What can hang from each mark:
sano: mivo nure zivo
mivo: giga sano
fimo: nure
gamu: mivo nure
zivo: pizapa sano
pizapa: mivo zivo
viko: kazi nure
sivi: funa kazi
nure: fimo gamu giga sano
giga: nure
funa: sivi
vesa: zivo
kazi: sivi viko

Every row comes from one small tree of marks. The marks that hang from a mark follow it in brackets, in alphabetical order. Every link used is in the known rows. Which tree was each row made from?
In the rows, 128 means zero.
Known rows:
sano[nure]: [115 123 116 151 125 115 140 139 130 106 132 107 136 125 150 118 165 141
 140 120 129 128 124 126 135 138 133 118 111 147 118 123 116 125  95 128
 129 131 136 109 108 104 124 133 122  94 124 126]
mivo[giga[nure] sano[zivo]]: [145 133  56 134  90 122 117 148 126 104 124 144 143 142 150 129 157 119
 145 115  83 120 127 115 183 107 150 105  89 122  96 111 151 160 133 134
 174 170  64 116 190 130 179 109  91 204 118 104]
giga[nure[fimo sano]]: [118 162 118 132 129 137 126 153 114 128 126 105 150  94 148 140 110  99
 150 133 170 137  56  90 113 147 208 135 124 137 100 123 126 167 125 153
 113 180 131 145 137 186 161 163 103 155 178 107]
giga[nure]: [122 133 106 130 107 136 132 134 116 121 131 138 130 120 134 136 132 102
 125 119 130 131  98 121 117 148 155 121 121 132 108 122 138 152 132 131
 132 177 100 136 131 177 127 139  98 155 141 116]
sivi[funa kazi]: [123 127 172 161 114 128 123 139 143 138 136  89 130 124 116 148 137 111
 125 114 124  99 121 159 118 133 123 133 144 133 123 146 132 159  53 109
  99 133 138  99 149 150 170 153 124 125 112 126]
pizapa[mivo zivo[sano]]: [ 97 118 116 106 147 134  82 117 188 143  75 144 156 142 112 118  94 101
 165 156 106 148 130 165 111 156 115 152  95 110 120 113  95 155  58 162
 173  82  99 131 141 108  97 102 124  94 101 156]
mivo[giga sano[nure[gamu] zivo]]: [120 143  70 141 101 103 135 167 137  93 138 111 137 129 159 114 188 168
 175  98  97 120 130 122 196 114 140 106  56 129  86 110 124 148  97 142
 179 154  95  64 159  75 195 118 125 168 129 100]
vesa[zivo]: [111 142 117 119 126 125 149 125 127 121 143 141  99 135 121 129 159 137
 144 117 125 152 124 123 136 130 131 135 141 119 137 131 150 140 123 133
 144 141 130 123 146 136 121 127 131 111 126 131]
pizapa[zivo[sano[nure[fimo]]]]: [ 90 118 125 147 177 121 110 145 175 120 121  97 144 114 132 100 137 142
 197 100 145 124 123 107 117 149 177 128 107 137 108  88  72 145  51 179
 147 107 120 130 152  53 132 120 129  87 123 144]
nure[fimo gamu[mivo[sano]] giga]: [115 179 124 100 155 128 142 171 153 116 162 126 131 121 116 137  98 166
 157 105 130  83  68 110 168  96 102 111 110 143 130 123 116 158 135 166
 159  75 198  80 104 119 141 155 157 114 191  97]
viko[nure[sano]]: [128 114 150 149 138 134 113 142 117 147 101 108 173 124 139 117 109 122
 157 154 149 117  89 129 118 133 132 142 157 109 130 116 121 116 133 129
  82  91 142 140 125 121 125 146 125 116 150 139]
funa[sivi[kazi]]: [153 130 154 169 116 147 124 156 132 145 146 108 125  99 128 152 163 130
 131 104 161 135 121 151 121 136 127 127 133 118 114 128 117 141  69 101
 108 121 145 140 169 150 182 113 135 128 109 144]
mivo[giga[nure[gamu]] sano]: [120 162  72 117  81 127 139 173 114 104 133 120 106 120 148 141 172 136
 123  93 132 119  90 115 163 133 135  97  85 132  87 126 148 186 149 130
 183 199 102  92 154 180 195 141 118 214 169  96]
giga[nure[fimo gamu sano[mivo]]]: [ 89 165 116 116 113 142 125 159 103 121 123 118 154  81 138 146 105 123
 180 138 198 127  39  90 116 167 211 115 110 123  94 145 103 178 130 168
 121 216 144  99 121 196 170 203  97 196 216  80]
fimo[nure[sano[zivo]]]: [107 129 112 142 126 120 100 136 107 113 119 121 186 130 164 136  82 111
 173 137  95 143 110 126 145 133 198 126  94 100 103 109 121 154 109 163
 109 116 108 127 161 130 164 139 100 122 139 125]
funa[sivi]: [138 141 129 136 141 137 128 152 121 119 147 126 128 105 137 135 130 151
 132 109 163 149 128 112 117 133 138 128 129 116 120 121 129 113 114 119
 118 129 139 153 146 126 139  91 145 125 119 140]
funa[sivi[kazi[viko]]]: [167 144 142 147 112 140 127 173 144 141 139  92 108  96 133 170 180 128
 110 116 188 135 134 148 141 103 145 148 125 115 116 114 120 142  87 113
 120 114 145 156 147 179 190 110 132 127 118 144]
pizapa[mivo[giga sano]]: [147 149  85 107 103 116 109 144 144 113  87 129 134 151 142 138 155 127
 115 164  92 128 128 155 176 112  72 120  92 143 134 142 154 157 120 103
 189  99 137  92 129 132 152 122 143 138 118 119]
zivo[pizapa[mivo[sano[nure]]]]: [125 122  97 117  97 105 113 166 147  99  99 119 131 134 139 132 145 107
 139 119 106 124 124 165 135 130  73 110  97 154  98 133 126 177 104 112
 167  96 122  91  89  90 112 161 151  56 119 139]
sano[mivo nure[fimo gamu] zivo]: [ 94 118 114 133 126 112 126 156 141 100 146 133 155  96 128 114 128 162
 226 116 153 126 112 102 156 141 192 107  84 135 103 125  85 130  86 173
 134 165 120  65 124  69 152 159 113 134 149  83]
fimo[nure[gamu giga]]: [ 92 157 138 123 155 103 135 147 119 112 168 112 122 106 133 144 102 162
 141 115 126 115  97 109 144 129 154 102  90 130 116 117 117 164  98 144
 130  80 167  93 112 128 166 147 163  91 171 114]
sivi[funa kazi[viko[nure[sano]]]]: [135 126 185 161 118 127 113 172 140 156  99  51 158 118 133 154 137 103
 137 147 171  87  96 158 125 108 144 171 164 111 125 125 128 150  76 113
  67  86 150 129 126 172 174 171 121 112 143 136]
sano[zivo]: [134 113 113 132 124 124 118 123 142 130 134 150 152 131 124 118 107 118
 166 130  98 136 141 130 147 118 154 139 108 114 118 113 125 116 113 148
 130 125  85 129 156  95 132 105 112 142 105 125]
vesa[zivo[sano]]: [103 128 119 117 138 127 138 123 132 129 142 134 107 143 113 124 139 142
 173 119 110 160 121 139 131 135 141 155 153 102 136 122 152 151 108 156
 152 131 121 120 170 111 119 126 124 108 121 145]
sivi[funa kazi[viko[nure[gamu]]]]: [121 118 189 148 104 123 130 192 151 148 135  72 110 105 104 157 139 127
 140 104 175  87 105 162 127 123 126 157 144 117 112 122 123 159  84 114
  97 108 131 101 117 163 174 164 133 126 148 123]
kazi[sivi[funa] viko[nure[fimo]]]: [152 134 194 129 192 102 119 223 142 130 122  71 148 128 135 154 108 142
 139 123 194 113 107 108 106 105 157 169 172 154 123 116 120 108 103 161
  99  86 155 132 128 128 129 152 150  89 143 132]
sivi[funa kazi[viko]]: [136 139 165 139 110 122 127 158 150 131 128  71 112 120 121 164 158 107
 102 122 151  98 134 157 138 103 137 155 135 130 124 137 135 162  70 116
 115 131 138 114 127 182 176 151 120 124 119 125]
pizapa[zivo[sano]]: [ 99 112 122 127 156 138  97 118 164 140  96 128 142 138 119 110 117 121
 163 117 122 130 137 136 110 141 145 138 121 101 115 102  87 143  82 171
 152 109  97 142 166  91 121 103 124 128 111 155]
gamu[mivo]: [120 135 103 121 107 148 134 132 137 120 117 140 147 158 128 136  98 120
 136 125 102 123  96 151 144 128  85 130 124 123 144 137 124 136 138 151
 133 121 146 118 120 147  95 143 104 115 149 131]
gamu[mivo nure[giga]]: [128 161 130 143 151 125 141 104 140  93 129 131 146 128 108 156 123 115
 147 155 108  99  73 115 188  85  91 121 115 134 164 129 123 128  97 145
 133  61 161 111  92 123  98 145 134  59 151 157]
viko[kazi[sivi] nure[giga]]: [163 127 159 149 194  97 125 152 155 162 137 108 180 131 125 114 126 157
 129 184 153 107 103 145 111 107  94 133 157 151 134 122 119  73  89 111
  78   4 205 112 123  82 135 164 191  44 134 166]
giga[nure[fimo sano[mivo]]]: [108 148 113 128 126 141 114 143 105 119 108 120 165  99 142 141 111 109
 167 156 179 124  59  91 118 151 204 112 132 128 118 140 110 167 131 154
 111 185 146 122 128 180 154 194  90 174 189  92]
kazi[sivi[funa] viko]: [143 158 160 110 163 104 124 191 132 117 110  79 151 145 151 162 125 133
  97 126 167 131 125 124 113 100 145 171 135 145 108 141 127 118  84 161
 132 141 142 122 127 173 133 141 137 111 132 131]
zivo[pizapa[mivo[giga]] sano]: [137 135  81 100  98 115 103 137 159 124  92 108 123 136 112 140  92 101
 159 161  94 157 123 162 142 138  98 153 103 117 127 139 122 192  70 129
 168 108  98 108 150  95 148 158 149 103 125 165]
kazi[sivi[funa] viko[nure]]: [152 121 182 133 170 105 117 205 139 129 104  83 161 149 142 151 120 136
 119 130 169 113 121 136 107 105 129 171 167 137 119 123 126 101  97 149
 100  94 141 127 126 145 114 145 140  98 129 144]

Which tree is each row?
[136 109 173 155 169 105 119 179 137 142 129  93 174 142 127 121 104 144
 133 153 156 115 110 155  77 137  98 143 172 147 119 138 138  89  98 105
  67  74 170 101 138 105 130 172 163  63 121 162]
viko[kazi[sivi[funa]] nure]
[120 164  97 134 124 102 147 191 132  94 150  81 104 106 157 121 194 183
 160  88 152 112 101  98 176 123 143  96  79 163  99 117 122 159 113 136
 170 152 151  68 132  88 204 149 153 149 167  92]
mivo[giga sano[nure[fimo gamu]]]
[100 173 143 134 174  95 158 160 155 110 182  87 120  77 128 115 143 178
 170 112 168 110  85  78 147 127 168 120  90 161 114 114  99 135  62 149
 130 102 179  84  89  85 162 148 173  79 169 106]
sano[nure[fimo gamu giga]]
[145 105 187 158 114 122 121 172 153 147 123  74 123 122 111 153 145 113
 125 126 155  81 126 163 131 109 121 156 165 124 133 121 134 147  84 105
  84  79 138 124 126 152 154 153 123 104 118 134]
sivi[funa kazi[viko[nure]]]
[104 155 119 119 116 134 142 170 125 121 162 124 106  85 121 142 113 127
 156  91 175 132  65  93 116 162 190 122 105 144  86 121 124 173 135 154
 142 202 112 123 130 175 159 156 114 169 180  97]
giga[nure[fimo gamu]]
[118 139 163 138 177 100 144 154 167 153 187 106 119  73  87 101 102 172
 175 158 183  89  83 106 125 123 134 122 136 145 136 110 121 108 116 103
  80  25 206 103  98  68 166 169 199  62 172 132]
viko[kazi nure[fimo gamu giga]]
[116 158 133 120 167 118 119 104 121 130 107 114 185 113 134 122 117 143
 146 192 148  98  94 104 147 106 148 118 131 112 155 146  99 129  88 141
 102  87 193  99 100 132 147 169 146 120 166 110]
nure[giga sano[mivo]]
[ 93 147 121 113 115 138 122 134 106 127 104 119 165 107 135 134 115 144
 163 156 170 127  80 125 124 147 155 123 110 100 113 153  98 151 130 153
 116 173 155  85 109 165 158 187 121 171 191  99]
nure[gamu sano[mivo]]
[136 168  59 122  92 143 130 176 127  96 127 123 125 148 150 147 134 118
 139 105 109 103  68 112 180 118 116  97 112 150 127 126 145 185 158 146
 174 159 143 110 155 169 156 155  94 174 176 102]
gamu[mivo[giga[nure[fimo]] sano]]
[129 162  66  91  87 110 126 154 149 105 107 132  85 148 123 144 156 109
 133 123  91 151 128 153 169 111  69 122 110 132 124 148 154 204 118 108
 200 114 119  93 148 109 149 148 167 105 127 143]
vesa[zivo[pizapa[mivo[giga sano]]]]
[127 144 149 137 163 106 126 162 136 128 133  91 165 142 137 133 111 142
 108 149 152 132 116 149  82 130 117 142 139 152 109 155 141 101  82 118
  94 120 170  94 140 132 152 171 158  80 122 152]
viko[kazi[sivi[funa]]]
[ 93 156 143 132 186  95 147 157 157 116 180  82 131  84 121 113 124 185
 202 118 155 116  83  95 140 133 179 141 100 145 114 104 103 149  44 171
 137  90 170  81 112  63 163 146 165  75 164 120]
zivo[sano[nure[fimo gamu giga]]]
[117  95 113 108 122 129 104 131 127 122 105 129 132 131 102 131  93 119
 183 130 128 124 132 144 108 136 127 120 156  97 131 138  98 169 116 155
 127 128 115 105 143  76 124 187 131 124 140 149]
zivo[pizapa sano[mivo]]
[104 156 129 141 174  93 148 155 167 111 185 110 144  82 125 108 126 172
 203 111 139 115  99  81 167 113 195 127  73 147 100 101  96 123  45 164
 132 101 136  85 120  51 167 129 153  92 144  97]
sano[nure[fimo gamu giga] zivo]
[128 118  91 120 122 124 111 118 127 117  98 115 138 146 126 123 136 149
 169 170 117 125 134 130 159 126 131 121 126 108 158 142 117 147 102 145
 147 132 134  92 165  97 161 155 118 170 135 126]
zivo[sano[mivo[giga]]]
[177 106 171 163 116 137 121 191 145 155 130  91 119 100 124 155 172 130
 136 122 191 116 129 154 133 112 124 149 157 112 128 101 118 124  99 101
  89  65 149 165 148 148 168 111 134 108 117 155]
funa[sivi[kazi[viko[nure]]]]
[ 82  92 105 138 151 127  96 121 156 115  82 121 166 135 134  97 156 142
 191 132 133 114 136 135 120 156 144 105 111 111 127 112  62 139  52 175
 149 118 122  98 138  62 109 142 106 108 119 133]
pizapa[zivo[sano[mivo nure]]]
[102 131 102  91 109 120 121 136 158 129 117 142 104 140  95 138  93  98
 180 135 101 177 117 168 113 145 108 169 136 108 123 139 143 199  83 146
 170 112 101 112 145 106 100 155 146  59 119 169]
vesa[zivo[pizapa[mivo] sano]]
[126 118 110 142 129 102 124 162 153 103 153 112 132  99 125 117 113 117
 203  82 128 135 128 101 137 120 181 124 106 144  90 105  92 149  82 152
 122 134  88 121 141  32 148 154 135  84 125 136]
sano[nure[fimo] zivo[pizapa]]
[ 96 179 120 123 120 139 136 169 113 130 141 103 140  77 142 143 101 119
 165 112 190 138  34  91 112 164 213 139 102 129  76 124 117 180 127 160
 123 212 121 126 131 196 180 175 109 175 208  97]
giga[nure[fimo gamu sano]]
[ 86 106  91 124 116 114 132 135 129  96 123 120 112 135 115 119 156 140
 206 108 125 145 123 138 125 143 136 118 150 109 131 136 111 180  81 161
 141 145 128  82 140  58 113 190 127  70 136 149]
vesa[zivo[pizapa sano[mivo nure]]]
[ 99 131  66 134 118 109 141 122 125  87 116 108 122 149 140 113 201 173
 196 146 111 149 125 124 175 138 136 117 125 116 158 139 130 157  65 151
 163 143 146  65 163  78 150 158 115 115 132 125]
vesa[zivo[sano[mivo[giga] nure]]]
[135 167 120 152 135 120 115 118 105  88  93  91 141  92 133 154 158 117
 179 187 177 121  74  67 186 108 179 106 113 132 154 152 105 149 106 140
 120 149 153  96 132 123 193 185 128 147 181 129]
gamu[nure[fimo sano[mivo[giga]]]]
[105 125 107 106 123 124 135 134 135 126 142 127  86 133 102 130 118 120
 178  92 117 159 125 134 112 131 134 152 161  98 119 125 135 187 108 156
 146 139 101 128 170  85 124 156 145  88 132 165]
vesa[zivo[pizapa sano]]
[119 115  80 141 117 113 121 127 128  92 102  95 152 144 146 113 171 164
 183 161 118 125 128 128 167 139 138 108 109 124 149 134 106 144  67 148
 146 133 142  70 147  75 155 159 113 136 134 125]
zivo[sano[mivo[giga] nure]]
[145 114 202 158 136 119 120 193 160 148 137  63 112 105 103 153 137 115
 147 119 179  79 114 139 127 106 152 155 169 142 137 115 126 150  84 116
  82  77 157 127 127 134 167 160 134  97 130 126]
sivi[funa kazi[viko[nure[fimo]]]]
[ 87 186  66 126  88 142 129 162 101  98 113  89 157 143 176 158  88 133
 155 127 110 145  48 134 174 149 134 111  71 107 119 140 114 200 125 163
 137 148 165  86 140 191 189 188 105 141 217 118]
fimo[nure[gamu[mivo[giga]] sano]]
[146 158  85 131 114 121 129 172 119 103 135 111 105 119 149 136 163 131
 130 108 134 109  95  92 161 119 155  96 112 156 110 118 148 180 147 126
 171 167 123 119 165 147 190 140 119 187 157 101]
mivo[giga[nure[fimo]] sano]
[111 138 163 137 150 130 124 178 129 150 129  94 151  85 126 121  90 146
 193 126 191 119  57 103 113 151 173 145 142 120 108 113 105 136 136 148
  90 112 150 125 123 123 159 164 141 132 192 116]
viko[nure[fimo gamu sano]]
[116  91  84 134 102 110 116 135 137  95 114 136 155 123 127 114 128 117
 195 118 115 122 144 129 142 129 148 102 106 118 109 130  82 144  86 148
 124 144  92  94 128  41 122 175 115 106 121 127]
sano[mivo nure zivo[pizapa]]
[144 146 177 133 170 110 113 205 123 140  85  60 196 141 162 151 104 126
 127 154 185 122  90 128 102 106 150 187 163 124 111 127 122 109  92 157
  81 100 156 134 128 171 136 161 135 101 157 141]
kazi[sivi[funa] viko[nure[sano]]]
[129 139 159 144 180 115 123 130 135 154 119 103 182 112 132 111 103 139
 155 174 144  96  82 113 136 107 134 141 153 115 146 111 114 110  96 128
  76  32 178 135 109 101 134 142 159  86 156 140]
viko[nure[giga sano]]
[151 131 157 117 147 118 130 213 140 149 109  98 142 128 138 155 138 149
 136 123 193 135 101 142 120 117 132 164 134 130  96 115 104 108 136 167
 125 109 133 123 121 155 132 153 141 129 167 137]
kazi[sivi viko[nure[gamu]]]
[ 99 151 132 139 135 111 150 173 138 107 162  95 115  89 134 126 148 162
 174  91 169 130  91  98 132 152 170 121  95 158  94 119 106 144 100 149
 136 158 146  92 106 103 156 154 139 109 167 106]
sano[nure[fimo gamu]]
[116 129  89 140 103 133 135 161 130  91 116 123 158 163 159 125 158 145
 141 100  90 102 104 158 164 119  67 101 110 144 126 124 131 140 135 145
 156 102 163  90 104 117 101 148 101  89 143 120]
gamu[mivo[sano[nure]]]
[139 116  65 117  93 118 106 127 139 107 105 135 135 132 118 127 114 113
 177 137 104 128 151 118 170 104 140 106 108 105 132 141  91 158 104 136
 138 154  80  98 168  57 167 163 126 165 128 131]
sano[mivo[giga] zivo[pizapa]]
[148 134  75 110 102 112 101 143 161 114  97 152 155 156 138 126 132 118
 148 167  61 135 145 157 193  98  99 131  70 127 123 128 149 146 104 123
 192  94  93  91 161 104 155  98 124 151  92 115]
pizapa[mivo[giga sano[zivo]]]
[152 128  78 128 112 115 112 143 137 110 123 135 141 148 146 117 155 140
 151 128  77 117 152 126 194  87 125 117  96 118 118 115 142 134 126 128
 170 122  90 104 184  83 180  99 125 180 105 115]
mivo[giga sano[zivo]]
[116 119 108 126 121 133 102 111 122 124  92 141 202 127 137 121  99 115
 185 173 120 128 116 126 147 121 173 128 112  90 126 138 103 122 110 160
 109 141 117 106 149 118 145 154  94 163 140 108]
nure[sano[mivo zivo]]
[110 160  92 138  92 149 133 162 130 130 100  95 173 139 145 130  95 137
 177 144 134 124  43 140 167 137  96 138 113 100 132 132 111 150 130 147
 112 118 152 102 132 154 156 172 118 155 207 130]
viko[nure[gamu[mivo[giga]] sano]]
[140 113 107 110 112 121  95 141 158 122 100 171 168 150 126 129 110 112
 156 152  68 132 142 168 161 109 102 136  90 123 111 122 148 137 120 133
 178  83  97  99 139 108 115 102 118 124  88 113]
pizapa[mivo[sano[zivo]]]
[166 120 140 135 160 117  99 191 139 158  81 102 214 141 160 140 110 119
 164 165 159 142 106 137 138  89 171 187 134 106  98 102 103  89 110 180
 100  85 114 149 157 137 139 136 111 124 138 145]
kazi[sivi viko[nure[sano[zivo]]]]
[100 164 129 136 155  98 160 139 145 112 165  98 133  97 135 115 155 172
 153 122 147 112  99 108 150 127 140 121  86 145 111 116 106 129  61 138
 134 107 164  80  84  98 149 139 163  85 155 112]
sano[nure[gamu giga]]
[136 173 152 154 188 103 121 112 142 110 142 111 169  75 115 138 111 112
 196 172 141 114  75  68 184  76 210 145 103 128 130 106 111 126  64 159
 107  73 126 127 129  81 169 134 148  86 143 143]
gamu[nure[fimo giga sano[zivo]]]
[ 92 131 127 132 131 114 139 164 127 100 143 108 126  95 129 125 152 170
 188 117 181 117  96 103 135 157 165  99 102 151 115 137  88 142 103 153
 133 163 162  68  98 100 149 182 128 128 176  86]
sano[mivo nure[fimo gamu]]
[134 126 108  93 101 118 102 155 148 119  94 139 123 136 120 144 110  94
 122 122 104 126 129 166 125 122  70 121 119 134 107 137 133 180 136 112
 170  93 115 105 104 113 114 155 156  93 122 140]
zivo[pizapa[mivo[sano]]]
